What can hang from each mark:
q162: q469
q347: q63
q647: q63 q954
q954: q162 q270 q347
q270: q469
q746: q63 q954
q63: q162 q270
q469: q347 q647

Each row was made from one small tree. The marks that hang from a mark follow it in brackets, in the order of their numbers. Every link used is in the known rows. Write each row's tree.
Known rows:
q746{q63 q954{q270}}: [-2.197 -0.185  1.848  4.681 -0.422 -1.364  3.143 -0.499  0.834  0.502
  4.269  1.972  1.353  0.336 -3.977  0.810  2.217  1.942  2.323  0.367
 -0.719]
q270{q469{q647}}: [-0.592  0.067  0.199 -0.731  0.142 -0.085  0.324 -0.431 -0.783  0.085
  0.423 -0.572  0.937  1.653  2.541 -1.215  2.711 -0.536 -2.972  0.861
 -1.320]
q63{q270{q469{q347 q647}}}: [ 0.071  0.107 -0.142 -1.497  1.028 -0.214  0.513  0.313  0.847 -2.097
  0.655 -1.131 -0.343  1.490  1.252 -0.803  1.834 -1.444 -2.124  0.017
 -0.890]
q270{q469{q647{q63}}}: [ 1.310  0.147 -0.804  0.857  0.463 -0.642  0.482  0.341 -0.566  0.094
 -0.171 -0.118  0.293  1.275  1.685 -1.758  2.170 -0.514 -3.291  0.356
 -1.560]
q63{q162{q469{q347 q647}} q270}: [-2.304  0.447  1.981 -3.391  2.330  0.265  0.538 -0.881  0.907 -2.796
 -0.288 -0.242 -1.077 -0.434  0.421 -0.611 -1.632 -1.405  1.699 -2.297
 -0.612]
q63{q162 q270{q469{q347 q647}}}: [-3.155  1.295  1.754 -2.391  3.397 -0.914 -0.318  0.397 -0.581 -1.785
  0.095 -0.858 -0.358  0.563 -0.110 -1.157 -0.415 -0.807  0.263 -1.362
 -1.646]
q954{q270{q469} q347{q63{q162}}}: [-1.908  1.214 -3.037 -0.039 -0.486  1.400 -0.552 -1.176 -1.576  2.036
  0.669 -2.812 -2.446  0.731  0.599  2.482  1.176  0.679  1.267 -1.090
  0.128]
q469{q347 q647{q63 q954}}: [ 4.980 -0.930  0.686  0.781 -1.967 -1.307 -0.985  2.759  0.808  0.836
 -1.472  2.193  2.816  1.017  1.767 -0.598 -0.372  0.523 -2.283  1.013
 -0.095]
q347{q63{q162 q270}}: [-0.513  1.698 -1.563  2.174  1.998 -2.674 -0.121 -2.006 -0.066 -0.011
  0.359 -0.124  0.462 -2.287 -1.022  0.310 -1.768  0.230  1.487 -0.325
  0.147]
q63{q270}: [-0.791 -0.322 -1.229  0.343  1.570 -0.515  0.185  0.457  1.892 -1.301
  0.580 -0.631 -1.226 -0.625 -0.967 -0.030  0.588 -1.347  0.087 -0.254
  1.315]
q647{q63{q162}}: [ 0.855  0.848 -1.206  2.584  2.786 -0.870 -0.905  2.826 -0.234  1.178
 -1.235  0.710 -0.777 -1.822 -2.163 -1.910 -1.933  0.121  0.452 -0.876
  1.090]
q270{q469{q347{q63} q647{q954}}}: [ 2.277  0.313  0.472 -1.156 -1.712 -0.841 -0.381  0.061 -0.450 -0.046
  0.220 -0.517  2.410  1.941  2.377 -0.947  1.132  0.007 -3.232  1.195
 -1.372]
q270{q469{q347 q647}}: [ 0.654  0.425  0.845 -2.503 -0.441  0.940 -0.069  1.017 -1.025 -0.060
  0.578 -1.459  1.754  2.687  3.483 -1.512  2.424 -0.373 -3.903  1.437
 -1.021]
q746{q63{q162} q954{q270}}: [-4.456  0.727  3.180  4.187  1.304 -1.764  2.546 -0.462 -0.187  0.738
  3.882  2.152  1.376 -0.334 -4.920  0.482  0.715  2.319  4.045 -0.568
 -1.237]
q347{q63}: [ 1.834  0.891 -2.532  2.612 -0.530 -1.431 -0.014 -1.567  0.008  1.482
  0.665 -0.489  1.730 -1.455  0.685  0.244 -0.201  0.603 -0.819  1.558
  1.240]
q954{q162 q270{q469} q347{q63}}: [-0.877  0.150 -3.193 -1.735 -3.226  3.572 -1.472 -1.363 -3.090  2.988
 -1.728 -2.703 -2.700  0.606  1.370  3.460  0.905  1.036  0.244  0.881
 -0.307]
q746{q63{q270} q954{q347}}: [-0.687 -1.252 -0.055  5.134  1.220 -2.576  1.786 -1.588  0.101 -2.755
  4.179 -0.559 -1.357  0.621 -5.798  1.016  1.874  0.633  1.496  0.967
  0.895]
q162{q469{q647}}: [ 0.553 -1.270  0.450 -2.134 -1.309  1.524  1.480 -2.444  1.532 -1.397
  0.045  0.331 -0.140  0.294  3.272 -0.392  0.955 -1.390 -0.896 -0.455
  0.277]
q63{q162 q270}: [-3.993  0.937  0.715 -0.578  3.986 -1.161 -0.653  0.576  0.420 -1.063
 -0.030 -0.324 -1.306 -1.600 -2.063 -0.568 -1.637 -0.778  2.463 -1.632
  0.612]
q162{q469{q347 q647{q63 q954}}}: [ 4.091 -1.368  0.841 -2.226 -2.401  1.185  0.585  0.208  2.214 -1.704
 -1.054  0.916  0.189  0.711  2.127 -0.934 -0.693 -1.236 -1.328 -0.831
  0.247]
q746{q954{q162}}: [-2.576 -1.510  1.737  0.308 -1.319  1.096 -0.787 -0.092 -1.107  0.016
  1.032  0.585  1.555 -1.222 -2.181  0.553  0.722  0.023  0.863  2.342
  1.065]
q746{q63 q954{q162{q469} q270}}: [-2.234 -0.846  2.604  1.834 -1.973  0.909  2.856 -1.563  0.044 -0.051
  2.329  1.861  0.195  0.041 -3.608  1.199  1.020  1.587  2.677  0.427
 -1.457]
q746{q954}: [-2.208 -1.290  1.127  1.915 -0.235 -0.218  0.202  0.024  0.352 -0.729
  2.857  0.330  1.784 -0.922 -2.179  0.101  1.673 -0.420  0.793  1.368
  1.616]
q63{q162{q469{q347 q647}}}: [-2.147  0.624  2.602 -3.671  1.196  1.444 -0.284 -0.155 -0.471 -0.509
 -0.323 -0.232  0.574 -0.174  1.777 -1.002 -1.552 -0.319  0.874 -1.021
  0.233]
q347{q63{q162}}: [-0.486  1.784 -1.153  1.898  1.209 -1.842 -0.698 -1.513 -1.059  1.692
  0.241 -0.207  1.639 -2.119 -0.162 -0.049 -1.813  0.989  0.816  0.526
  0.756]
q270{q469{q347 q647{q63}}}: [ 2.412  0.456 -0.114 -1.007 -0.036  0.437  0.042  1.675 -0.836 -0.041
 -0.091 -0.999  1.195  2.301  2.534 -1.982  1.888 -0.326 -4.129  0.916
 -1.360]

Which tree is each row?
[ 1.353  0.940  0.540 -1.371  0.779  0.180 -0.258  1.832 -1.388  0.096
 -0.260 -0.817  1.143  1.916  2.021 -2.063  1.161 -0.109 -3.317  0.495
 -1.607] | q270{q469{q347 q647{q63{q162}}}}
[-2.573  0.841  2.162 -4.080  1.590  2.086 -0.815  0.951 -0.163 -0.695
 -0.069 -1.254 -0.403 -0.495  0.314 -1.352 -2.278 -0.569  1.325 -1.178
  1.376] | q63{q162{q469{q347}}}
[ 4.202 -0.108 -0.490  0.621 -0.031 -0.691  0.472  1.724  0.306  0.100
 -0.736  1.007  2.003  1.182  2.663 -0.534  0.908  0.058 -2.855  1.058
 -0.690] | q469{q347 q647{q63{q270}}}
[ 2.867 -0.430  0.014 -2.620 -1.809  1.175  1.683 -2.591  1.524 -1.970
  0.253 -0.383  0.801  0.662  3.779  0.045  0.235 -1.134 -1.502 -0.158
 -0.232] | q162{q469{q347{q63{q270}} q647}}
[ 0.212  0.699 -0.277  2.768  2.096 -2.122  2.166  0.028  0.790 -1.203
  1.875 -0.497 -1.282  1.109 -2.940 -1.411  1.057  0.457 -0.761  0.024
 -0.600] | q746{q63{q270{q469}}}
[ 1.770  0.892 -2.514  2.428  0.290 -2.486  0.975 -2.823  0.405 -0.531
  0.782 -0.361  0.734 -0.635  0.784  0.218  0.824 -0.361 -1.350  0.472
 -1.046] | q347{q63{q270{q469{q647}}}}
[ 3.325  0.378 -2.434  1.829  1.770 -0.561  0.124  3.016  1.299 -1.240
 -0.511 -0.747 -1.931 -0.159 -1.785 -2.009 -0.062 -1.242 -1.934 -0.716
  0.254] | q647{q63{q270{q469{q347}}}}
[ 1.523 -1.884 -1.326  0.003 -3.125 -0.037 -3.553  0.164 -0.600  1.110
 -2.379 -0.404 -1.050 -0.917 -1.797  1.875 -2.212  0.287  0.864  1.521
  2.534] | q647{q954{q162 q347{q63}}}
[ 1.069 -0.728 -3.311 -0.478 -2.139  1.998 -3.050 -1.450 -3.469  1.905
 -2.152 -2.710 -1.438 -0.629  0.360  2.564 -0.869  0.953 -0.521  2.960
  2.516] | q954{q162 q347{q63}}
[ 3.066 -2.148 -0.619 -0.468 -1.907  0.518  0.529 -1.421  2.141 -1.735
 -1.154  0.794 -1.620  0.113  1.159 -0.091 -0.242 -1.551 -0.468 -1.144
  0.672] | q162{q469{q647{q63 q954{q347}}}}
[-4.207  1.324  0.923 -1.472  4.157 -0.789 -0.542  0.518 -0.047 -1.914
  0.247 -1.331 -1.962 -0.576 -2.021 -1.414 -0.873 -1.237  1.330 -1.880
 -0.634] | q63{q162 q270{q469}}
[ 1.051  1.696 -0.327 -1.072  0.837 -0.209 -0.831  1.017 -0.369  0.241
  0.545 -1.490  1.651 -0.311  0.511 -0.237 -1.481  0.397 -0.470  0.775
  1.113] | q469{q347{q63{q162 q270}}}
[ 1.079  1.292 -1.052  1.211  3.441 -1.020 -0.493  3.045  0.250 -0.991
 -0.964 -0.454 -1.945 -0.808 -2.692 -2.321 -1.552 -0.870 -0.329 -1.666
 -0.291] | q647{q63{q162 q270{q469{q347}}}}
[-2.343 -0.995 -2.083 -2.561 -2.801  4.751 -2.107  0.526 -2.182  3.425
 -2.154 -1.856 -2.875  0.301  1.068  3.703  0.744  0.895  1.512  0.791
  1.524] | q954{q162 q270 q347}
[-2.979 -0.388  1.613  0.105 -1.256  1.454  0.940  0.862  0.539 -0.105
  3.220 -0.055  1.404  0.549 -1.022  0.574  2.780 -0.189  0.748  0.230
 -0.288] | q746{q954{q270{q469{q347}}}}
[-0.129  1.406 -0.886  0.677  0.621 -0.823 -0.030 -2.473 -0.283  0.364
  0.236 -0.440  0.742 -2.073  0.129 -0.103 -2.030  0.241  1.110 -0.295
  0.615] | q347{q63{q162{q469}}}
[ 1.765 -0.867  0.616  2.995  0.045 -3.090 -0.764  0.717  0.540  1.089
 -1.982  3.646  1.578 -0.809 -0.052 -0.488 -0.994  0.481  0.127 -0.391
 -0.834] | q469{q647{q63{q162} q954}}
[ 2.629  0.638  0.686  0.067  0.481 -0.449 -0.437  2.140 -1.045  1.369
 -1.080  1.237  2.816  0.896  2.763 -1.006 -0.169  0.954 -2.129  0.902
 -0.648] | q469{q347 q647{q63{q162}}}
[-1.800 -1.433 -1.762 -4.581 -3.573  6.157 -1.105 -0.841 -1.192  1.542
 -2.242 -2.131 -4.336  0.434  1.632  3.461  0.269 -0.134  1.810 -0.319
  1.436] | q954{q162{q469} q270 q347}
[ 2.225 -1.468 -0.039  2.186 -2.511 -1.090 -0.422  0.609  0.701  2.445
 -2.830  4.161  1.309 -0.491  1.037  0.937 -0.059  0.793  0.067 -0.030
 -1.675] | q469{q647{q63 q954{q162 q270}}}
[-3.459  0.420  1.178 -2.463  3.092  0.193  0.312 -0.745  1.508 -3.004
 -0.079 -0.591 -2.600 -1.539 -1.627 -0.792 -2.122 -1.874  2.773 -2.873
  0.397] | q63{q162{q469} q270}
[-1.860  0.175  2.965 -3.581  0.565  0.762 -0.767  0.003  0.127 -0.642
 -0.715  0.374  0.614 -0.299  0.954 -0.926 -2.214 -0.377  1.404 -1.284
  0.304] | q63{q162{q469{q347 q647{q954}}}}
[-1.195 -1.291  2.295  2.298 -0.297 -0.831  2.490 -2.180  0.395 -2.907
  2.285  1.182 -0.659 -0.442 -5.118  0.239  0.250  0.421  1.893  0.673
 -0.932] | q746{q63{q270} q954{q162{q469}}}
[-1.501  0.916  1.223  1.519  3.112 -1.793  2.010 -0.769  0.859 -1.697
  1.288  0.194 -1.824 -0.288 -3.558 -1.244 -1.456  0.482  1.909 -1.543
 -0.292] | q746{q63{q162{q469} q270}}
[-1.880  1.265  1.024  2.765  3.676 -2.778  1.351  0.088  0.156 -0.401
  1.301  0.410 -0.916 -0.200 -3.925 -1.057 -1.087  1.217  1.691 -0.697
 -0.207] | q746{q63{q162 q270}}
[ 2.614  1.099 -1.247 -0.682 -0.332  0.106 -0.425  1.047  0.328  0.077
  0.850 -1.674  1.752  0.240  1.095 -0.046 -0.489  0.101 -1.697  1.432
  1.420] | q469{q347{q63{q270}}}
[ 2.735 -1.711 -1.459  3.072 -1.931 -1.659 -0.389  0.335  1.030  1.597
 -1.620  2.815  0.060  0.183  0.985  1.434  0.801  0.462 -0.012 -0.440
 -0.438] | q469{q647{q63 q954{q270 q347}}}
[ 2.107 -1.219  2.283 -2.528 -3.122  0.395 -1.780  1.528 -0.505  1.262
 -1.838  1.667  3.500  1.427  3.086  0.585 -0.287  0.795 -1.736  2.194
 -0.089] | q469{q347 q647{q954{q162}}}
[ 1.117  0.020 -0.194  2.618  1.213 -1.966  0.147  0.076 -0.644  1.438
 -1.204  2.445  1.579 -0.598  1.527 -0.673  0.224  0.639 -0.881  0.227
 -0.967] | q469{q647{q63{q162}}}
[-1.599  0.763 -3.285  1.011 -0.734  1.071 -0.694 -1.123 -1.114  2.905
  0.403 -1.756 -1.826 -0.390  0.798  3.318  0.409  1.225  2.377 -0.688
  1.379] | q954{q270 q347{q63{q162}}}
[ 2.848 -1.815  0.028 -0.258 -1.425 -0.171  1.270 -1.445  3.097 -2.489
 -1.037  1.673 -1.301 -0.375  0.796 -0.543 -0.416 -1.885 -0.160 -1.731
 -0.296] | q162{q469{q647{q63{q270} q954}}}
[-1.548  0.091 -0.117 -1.891 -2.387  3.078  0.017  0.565 -1.482  3.234
 -2.524  1.065 -0.298  0.537  2.425  1.169  1.433  0.785 -0.339  0.061
 -2.711] | q954{q162 q270{q469{q647{q63}}}}
[-1.564 -0.345  0.898 -5.630 -3.628  6.094  0.017  0.876  0.074  2.090
 -2.061 -0.252 -1.000  0.195  2.463  1.586 -0.411  0.064  1.093 -0.331
 -0.171] | q954{q162{q469{q347}} q270}
[ 0.827 -1.188 -1.254  1.188 -1.234 -1.662 -2.929  0.284  0.455  0.492
 -0.554 -0.497 -0.940 -0.959 -2.229  1.248 -2.065  0.041  1.479  0.258
  2.890] | q647{q954{q347{q63{q162}}}}
